What can hang from each mark
degu: zari
parol: zari
lukozi: bipe
poti: parol
bupo: poti
ragut: zari
bipe: lukozi nifof
zari: degu nifof parol ragut
nifof: bipe

Every row comes from one small tree of marks. The marks that hang from a mark follow it in brackets, in alphabetical order. Every link used is in the known rows. Which tree was each row made from?
Known rows
bupo(poti(parol(zari(degu nifof(bipe) ragut)))): [-10  20 -42 -19  34 -40   9 -42 -14  -6  -7   7 -36 -89  12 -12  27 -18
 -12]
ragut(zari(nifof)): [-45 -20 -14 -17  25 -32   7 -37   0  14   7  -7 -26   5  18 -36 -40  39
  36]
bupo(poti(parol(zari(degu)))): [-13   0 -17 -16  22 -70  -9 -15  -1  -3  20  -5 -31 -53 -54 -22   9  19
  16]
ragut(zari(degu nifof(bipe(lukozi)) parol)): [-15 -23 -41 -14  20  -2  23 -39 -24   4 -37   3 -28 -33  47 -19 -30  11
 -52]
bupo(poti(parol)): [-16 -22  -9 -12  22 -60 -14 -19   6  -2  29 -13 -23 -13 -42 -25  22  46
  76]
ragut(zari): [-28 -33  -6 -12  11 -39  -6 -28   6  11  13 -16 -29  29  -9 -41 -24  61
  65]
parol(zari(degu nifof(bipe) ragut)): [-16  21 -40 -20  34 -20  17 -31 -26  10 -17  11 -29 -30  49 -14  13   7
 -20]
degu(zari(nifof(bipe(lukozi)) parol)): [-48 -37 -22 -15  32  -2  18 -12 -29   3 -40   9 -25  -8  53 -18  25  45
  21]
zari(degu nifof(bipe(lukozi)) parol ragut): [ -3 -10 -52  -6  26   3  24 -32 -46   0 -36  18   1 -28  68  -3  28  11
 -43]
parol(zari(degu nifof(bipe(lukozi)) ragut)): [-28  -1 -43 -10  21 -10  24 -21 -33   5 -33  28 -14 -35  53  -2  16  11
 -38]
zari(degu): [ -8   0 -17 -14  20 -31  -3 -14 -11  12  19 -11 -13  52  -4 -24   1  60
  11]
bipe(lukozi nifof): [-53 -52 -11  17  13 -23  16  10 -22  18   8  20  14  19  15 -15  -5  81
  54]
bupo(poti): [-35 -24  -9   6  19 -35 -12 -18   4  11  33   1 -27  18 -29 -32   3  56
  59]
poti(parol(zari(ragut))): [-10 -14 -13 -22  21 -76  -5 -10 -16  -8   0  -4 -10 -44  -6 -16  46  34
  84]
lukozi(bipe): [  5 -11 -12 -26  23 -34   2  -9   1   9  15 -14 -16  -1  -5 -36  -2  75
  33]
parol(zari(ragut)): [-30 -18 -15  -6  18 -53  -2  -9 -17   6   4   7 -12 -13   5 -23  29  43
  66]
parol(zari(degu ragut)): [-14   3 -27  -8  19 -44   0 -14 -21   6   6   7  -7  -5   2 -20  21  32
  12]

Write each row's tree
[-31  14 -34 -12  33 -35  13 -24 -28   8  -2  15  -2 -32  27 -19   3  11
 -17] | parol(zari(degu nifof ragut))
[-37  12 -21 -21  36 -39  12 -12 -21  14   1   6 -21 -19  12 -21 -22  22
 -20] | parol(zari(degu nifof))
[ 10  -3 -35  -5  24 -31   1 -26 -34   1   4  -3   9   2  19 -21  33  34
   7] | zari(degu parol ragut)
[ -2  -1 -37 -23  32 -11  18 -50 -16   9 -21 -16 -43 -26  44 -31 -33   9
 -29] | ragut(zari(degu nifof(bipe) parol))
[-55 -11 -17 -10  34 -19   4 -28 -20   6   3   5  -1  25  38 -31  30  50
  57] | degu(zari(nifof ragut))
[ -6   8 -43 -11  38 -23  13 -35 -42   1  -5   5  13 -22  44 -18  17  12
 -21] | zari(degu nifof parol ragut)
[-29 -10 -29 -14  41  -7  13 -33 -29   2 -28  -1 -23 -12  68 -26  46  30
  43] | degu(zari(nifof(bipe) parol ragut))
[ -8  -5 -38 -13  38 -14  15 -35 -34   5 -24   2 -17 -30  71 -17  34  17
  32] | zari(nifof(bipe) parol ragut)
[ -1 -18 -24 -13  18 -36   0 -35 -14   6   2 -18 -20  -2  -3 -37 -25  35
   0] | ragut(zari(degu parol))
[-17  -8 -31 -18  32 -27  13 -43 -21   7  -6  -9 -18 -28  23 -34 -42  12
 -26] | ragut(zari(degu nifof parol))
[-22  17 -27 -27  37 -25  17 -18 -17  16 -14  -1 -47 -18  35 -16 -12  17
 -23] | parol(zari(degu nifof(bipe)))
[-10  17 -31 -25  36  -8  16 -31 -15  17  -6  -9 -35  26  44 -17  -6  35
 -19] | zari(degu nifof(bipe))
[-36 -14 -18 -22  45 -11  12 -22 -21   7 -24  -9 -39  -1  53 -28  20  41
  41] | degu(zari(nifof(bipe) parol))
[ -3  21 -42 -16  32  -1  15 -43 -22  10  -6   0 -17  15  59 -15  19  24
 -14] | zari(degu nifof(bipe) ragut)
[-47 -10 -13 -19  38 -69   0 -18  -3  -1  11   7 -33 -83 -25 -21   0   7
  44] | bupo(poti(parol(zari(nifof))))
